What can hang from each mark:
mumib: pibe rata
tepun: pibe vuvop
pibe: tepun
kibog: mepu
mepu: didudo kibog nevogi
vuvop: tepun
tupanor: mumob rata
nevogi: demaz mepu
demaz: nevogi rata
rata: demaz mumib tupanor

In the rows, 128 means zero.
Known rows, with every way that one mark hangs from another:
rata(mumib(pibe) tupanor(mumob)): [183 124  80 119 183 147 122 185  97  85 123 149 195 147 196 115 111 148
  89 107 131 124 127 114 157 144 159]
tupanor(mumob rata(mumib)): [147 134 109 127 155 118 122 162 117  62 113 126 174 154 151  99 144 128
 110 122  79 104 114 171 133 121 142]
tupanor(rata(mumib)): [147 131 115 142 163 119 117 137 122  83 106 119 149 144 132 121 131 137
  91 106  82 115 129 159 120 118 144]
tupanor(mumob rata): [137 145 126 116 131 114 131 152 110  84 123 117 149 142 135  90 156 117
 130 137  92 113  93 170 127 131 145]
mepu(didudo kibog nevogi(demaz)): [125 158  81 116 152 119 106 162 128  28 133 173 159 123 107 108 182 112
 131 114 115 143 113 167  90  97 123]
demaz(nevogi): [129 135 106 104 137 148 117 106 126 121 143 142 118 148 148 122 150 117
 136 119 151 137 131 121 125 111 135]
vuvop(tepun(pibe)): [147 158 129 115 169 126 137 157 154 113 125 176 103 119 127 154 137 127
 101 143 146 130 172 139 150 121 142]
demaz(nevogi(mepu) rata(mumib)): [170 131  99 128 219 163 101 134 121 124 177 123 129 193 181 117 126 148
 126 112 124 118 156 153 150 104 138]
kibog(mepu(nevogi(demaz))): [114 129 102 150 156 120  99 152 133  61 122 146 157 158 106 104 178 161
 130  85 115 128  93 158 120 126 134]
nevogi(demaz(rata(mumib tupanor)) mepu): [164 119 101 174 252 142  78 173  92  96 152  87 138 183 179 107 119 192
 104 114 124 113 154 172 134 119 134]
rata(demaz(nevogi) tupanor): [141 120 113 119 162 151  97 119 108  84 115 130 125 146 183 128 139 138
 113 121 172 142 113  87 107 101 135]
mumib(pibe(tepun) rata(demaz)): [169 138 151 139 171 153 145 125 143  93 108 131 132 143 163 169  78 155
 100  66 130 143 141  81 124 132 174]
nevogi(mepu): [149 133 131 143 161 131 126 144 107 139 149 124 119 142 127 115 102 138
 146 141 132 123 129 125 131 156 125]
mumib(rata): [126 121 140 121 148 130 148 126 150 117 111 113 140 142 144 123 114 138
 129 125  99 123 144 150 137 130 140]
kibog(mepu(didudo nevogi(demaz(rata)))): [158 133 100 131 168 141 102 168 148  40 127 125 162 159 117 105 211 151
 135  94  82 115 107 209 136  96 139]
demaz(nevogi(mepu) rata(tupanor)): [179 131 108 120 216 164 109 151  97 124 178  98 111 182 189  96 133 145
 124 141 151 136 118 151 155 124 151]
mepu(didudo kibog nevogi(demaz(rata))): [131 161  90 116 181 128 105 168 136  42 156 153 157 141 124 109 199 121
 123 111  99 136 119 201 106  73 129]
demaz(nevogi rata): [137 138 111 105 160 156 114 114 135 137 165 120 116 168 165 120 163 127
 129 114 131 131 132 153 142  89 144]
rata(demaz(nevogi) tupanor(mumob)): [141 126 107 103 156 149  99 141 102  65 119 136 150 152 203 107 147 127
 131 134 166 133  95 100 116 103 135]
pibe(tepun(vuvop)): [165 163 138 143 125 124 157 156 141  98 138 113 111 125 140 161 102 118
 129 117 129 164  95 111 131 131 148]
tupanor(mumob rata(demaz(nevogi) mumib)): [138 137 102 119 168 135  95 129 113  40 107 143 167 170 183 112 157 129
 118 101 103 111 116 128 103  85 138]
kibog(mepu): [142 117 130 135 119 130 121 136 139  95 112 111 148 138 110 129 149 156
 127 116 128 124 100 148 148 134 132]
tupanor(mumob): [130 135 123 113 121 129 133 151 122 109 135 134 151 139 148 106 139 118
 147 142 125 117 112 143 137 127 129]
mepu(didudo nevogi): [165 135 105 101 131 136 141 157 139  70 119 165 154 119 120 114 156  88
 137 130  96 130 112 139 128 120 136]
mumib(pibe): [145 139 108 127 143 141 134 131 115 148 135 150 144 124 136 136 119 138
 110  96 127 133 142 100 135 148 147]
mumib(rata(tupanor)): [145 110 134 119 171 136 143 148 130  94 101  98 145 144 166 112 113 148
 105 139 114 133 125 146 145 137 151]
kibog(mepu(didudo nevogi(demaz))): [147 131  93 128 144 131 106 162 141  25 103 144 163 141  98 108 198 141
 142  99 100 121 106 174 121 117 131]
tupanor(mumob rata(demaz mumib)): [138 131 123 143 158 117 104 151 116  46  92 129 177 148 164 120 139 141
 110 113  83 101 113 139 104 103 132]
kibog(mepu(didudo nevogi)): [176 127 107 108 124 138 134 168 150  35 103 147 174 130 103 112 176 117
 134 118  95 126  85 162 148 126 141]
demaz(nevogi(mepu)): [150 139 109 120 169 149 115 124 108 133 164 137 108 162 148 106 123 126
 154 130 153 132 130 116 130 138 131]
mepu(didudo kibog): [150 148 112 100 119 126 126 147 133  62 121 140 147 104 111 132 154 106
 127 144 129 140 121 156 116 103 122]
vuvop(tepun): [153 141 149 117 152 137 123 136 147 100 141 143 124 132 145 137 147 122
 110 132 151 124 149 145 140 130 149]
tupanor(mumob rata(demaz(nevogi(mepu)))): [149 152 121 124 173 134 104 139  89  74 142 129 130 173 164  88 144 125
 154 131 118 111  96 129 104 125 136]
mumib(rata(demaz(nevogi) tupanor)): [136 113 126 111 182 151 115 118 130  74  97 116 136 158 198 125 125 148
 111 117 138 139 125 104 115 104 146]

Rows:
[130 139 123 165 207 134  94 144 104 144 172  99 107 171 139 108 138 170
 145 117 117 110 152 173 123 123 121] => nevogi(demaz(rata) mepu)
[120 125 106 157 196 133  86 136 131 111 142 110 142 167 155 132 152 172
 108  89 101 109 170 176 122  83 126] => nevogi(demaz(rata(mumib)))
[152 152  93  94 133 124 134 166 139  39 132 177 169 113 114 117 161  87
 125 134 112 147  97 154 116 105 132] => mepu(didudo kibog nevogi)
[199 132 132 121 190 160 157 152 126  83 118 113 133 149 172 137  79 152
  79  89 142 159 120 114 156 159 197] => mumib(pibe(tepun) rata(tupanor))
[143 157 102 138 170 125  97 154 103  63 144 127 127 129 104 112 148 136
 152 139 135 129 143 167  94 120 109] => nevogi(demaz mepu(didudo kibog))
[181 119  86 135 190 149 118 164 105 104 113 144 171 137 177 135  98 159
  72  92 135 134 142 100 146 144 159] => rata(mumib(pibe) tupanor)
[109 141 106 145 188 127 104 149 132 108 160 143 140 166 143 106 173 145
 124  96  97 126 124 172 118 100 138] => mepu(nevogi(demaz(rata)))
[196 165 101 149 164 136 152 168 136  97 136 142 152 133 164 179  80 140
  94  68 119 162 128  83 141 138 166] => rata(mumib(pibe(tepun(vuvop))))
[165 153 104 109 161 148 100 134 110  52 138 148 127 135 144 130 143 115
 152 137 158 139 125 114  93  95 111] => rata(demaz(nevogi(mepu(didudo kibog))))
[144 145 124 141 182 135  99 112  94  93 134 123 106 163 146 109 132 136
 134 118 122 123 113 115  94 127 135] => tupanor(rata(demaz(nevogi(mepu))))
[173 157  90  90 156 148 115 139 111  65 160 147 126 139 131 111 149 102
 153 146 153 143 126 147 116 113 124] => demaz(nevogi(mepu(didudo kibog)))
[160 125 123 114 166 142 124 181 111  98 149  97 159 157 190  96 150 137
 116 151 123 122  98 175 163 112 150] => demaz(rata(tupanor(mumob)))
[180 160  98  94 185 156 112 147 120  80 181 125 125 159 149 112 165 112
 144 144 136 137 130 181 133  89 132] => demaz(nevogi(mepu(didudo kibog)) rata)
[159 127 106 103 184 161 108 134 116 113 156 104 123 169 188 108 158 135
 105 125 148 141 115 153 150  98 155] => demaz(nevogi rata(tupanor))
[173 122  84  97 200 163  99 168 119  72 150 119 170 188 225  98 156 136
 104 126 133 124 120 169 163  85 153] => demaz(nevogi rata(mumib tupanor(mumob)))
[200 158 106 128 173 145 137 163 111  50 128 140 162 161 157 125 112 130
  84  70 106 129 113 137 141 140 191] => tupanor(mumob rata(mumib(pibe(tepun))))
[171 115 100 142 220 157  84 144  92  72 123 131 139 172 201 126  99 159
 110 119 161 130 133  84 116 118 128] => rata(demaz(nevogi(mepu)) mumib tupanor)
[172 117 107 121 194 144 114 189 117  75 136 105 182 169 206 106 138 149
  97 136 111 115 118 177 167  99 147] => demaz(rata(mumib tupanor(mumob)))
[179 144 137 123 167 155 163 132 146 107 129 128 128 149 150 148  85 141
 100  75 124 146 141 115 148 152 186] => mumib(pibe(tepun) rata)
[150 131  81 127 181 159  96 108 121 106 120 174 159 153 186 158 120 149
 103  59 143 130 164  60 110 103 141] => rata(demaz(nevogi) mumib(pibe))
[136 156  96 112 172 139 110 131 103 100 177 149 120 156 139 110 127 123
 139 136 169 148 116 132 118 121 129] => demaz(nevogi(mepu(kibog)))
[151 110  97 126 187 154  86 129 115  61 101 137 150 156 200 139 126 150
  97 103 158 135 131  86 110  91 134] => rata(demaz(nevogi) mumib tupanor)
[117 147  89 137 213 121  93 179 110  53 165 139 159 159 156  97 169 151
  86 111 132 150  90 185 115  91 147] => mepu(kibog nevogi(demaz(rata(tupanor))))
[152 124 107 144 197 151  90 123 113  97 132 146 136 170 177 137 104 150
 135 105 143 121 152  86 108 108 118] => rata(demaz(nevogi(mepu)) mumib)
[202 149  92 114 205 185 118 124 136 104 170 142 129 186 189 157 117 141
  84  48 149 148 152 121 157  97 188] => demaz(nevogi rata(mumib(pibe(tepun))))
[163 141  96 140 178 131 124 140 109 100 112 142 161 141 140 131 121 147
  77  75  85 120 146 129 128 139 163] => tupanor(rata(mumib(pibe)))
[103 152 108 160 182 113  92 144  94  97 166 131 122 147 113 112 127 159
 139 125 150 135 133 153  94 130 112] => nevogi(demaz mepu(kibog))
[189 146 125 159 185 143 114 133 115  56 101 138 140 147 152 167  94 153
  66  49 116 134 128  91 106 124 178] => tupanor(rata(demaz mumib(pibe(tepun))))
[148 127  95 112 188 160 104 122 143 116 154 128 141 178 184 130 149 139
 110 100 120 124 156 154 146  76 140] => demaz(nevogi rata(mumib))
[173 121  95 136 187 145 105 177  97  69  99 151 201 143 210 135 105 160
  90  99 135 121 128  78 132 128 145] => rata(demaz mumib(pibe) tupanor(mumob))
[172 153 114 115 152 130 126 162 114  71 143 132 137 119 111 117 128 113
 144 159 132 132 124 154 121 129 116] => nevogi(mepu(didudo kibog))
[144 121  82 152 234 136  88 179 118  62 140 135 169 178 183 105 154 165
  81  92 102 127 125 172 129  94 149] => mepu(nevogi(demaz(rata(mumib tupanor))))
[208 126 114 152 197 159 110 156 108  56 104 137 149 144 188 172  72 163
  59  66 166 150 128  61 125 128 174] => rata(demaz mumib(pibe(tepun)) tupanor)
[152 127 105 153 173 140 106 132 118 111 103 160 169 133 167 167  99 162
  94  68 122 121 162  68 113 120 134] => rata(demaz mumib(pibe))
[139 146 107 158 230 124  83 174  84  87 177  93 126 167 155  99 138 177
 106 136 149 137 117 187 120 115 130] => nevogi(demaz(rata(tupanor)) mepu(kibog))
[170 136  85 142 217 163  96 127 100 118 139 169 149 167 185 146  95 160
 120  71 147 124 165  58 115 130 138] => rata(demaz(nevogi(mepu)) mumib(pibe))
[156 141  86 131 192 147  95 109 109  83 107 156 156 157 171 143 135 150
  85  53 110 125 147  89 100 108 157] => tupanor(rata(demaz(nevogi) mumib(pibe)))
[152 104 120 152 180 135  95 150 113  67  85 122 162 136 181 148 106 160
  87 114 137 126 129  95 114 108 127] => rata(demaz mumib tupanor)
[140 113 144 121 168 135 128 163 123  58  87 109 173 147 198 109 117 150
 121 141 113 120 107 126 130 121 139] => mumib(rata(demaz tupanor(mumob)))
[145 119  93 144 210 137  84 182 108  66 136 101 170 179 200  98 157 171
 104 113 116 110 134 189 139  92 137] => nevogi(demaz(rata(mumib tupanor(mumob))))
[184 173 118 142 140 134 163 160 128 118 146 134 125 120 149 171  91 128
 112  85 130 168 111  79 137 153 166] => mumib(pibe(tepun(vuvop)))
[165 141 118 146 193 144 103 153 114 108 153  93 114 154 130 109 158 150
 155 130 101 105 163 190 122 115 119] => nevogi(demaz(rata) mepu(didudo))
[153 134 113 151 219 139  94 189  82  98 169  86 138 182 184  75 143 170
 140 145 131 111 117 186 140 134 136] => nevogi(demaz(rata(tupanor(mumob))) mepu)
[164 114 101 121 168 135 117 180 110  61 111 126 184 150 189 106 121 138
 106 140 130 121 112 139 149 121 139] => rata(mumib tupanor(mumob))
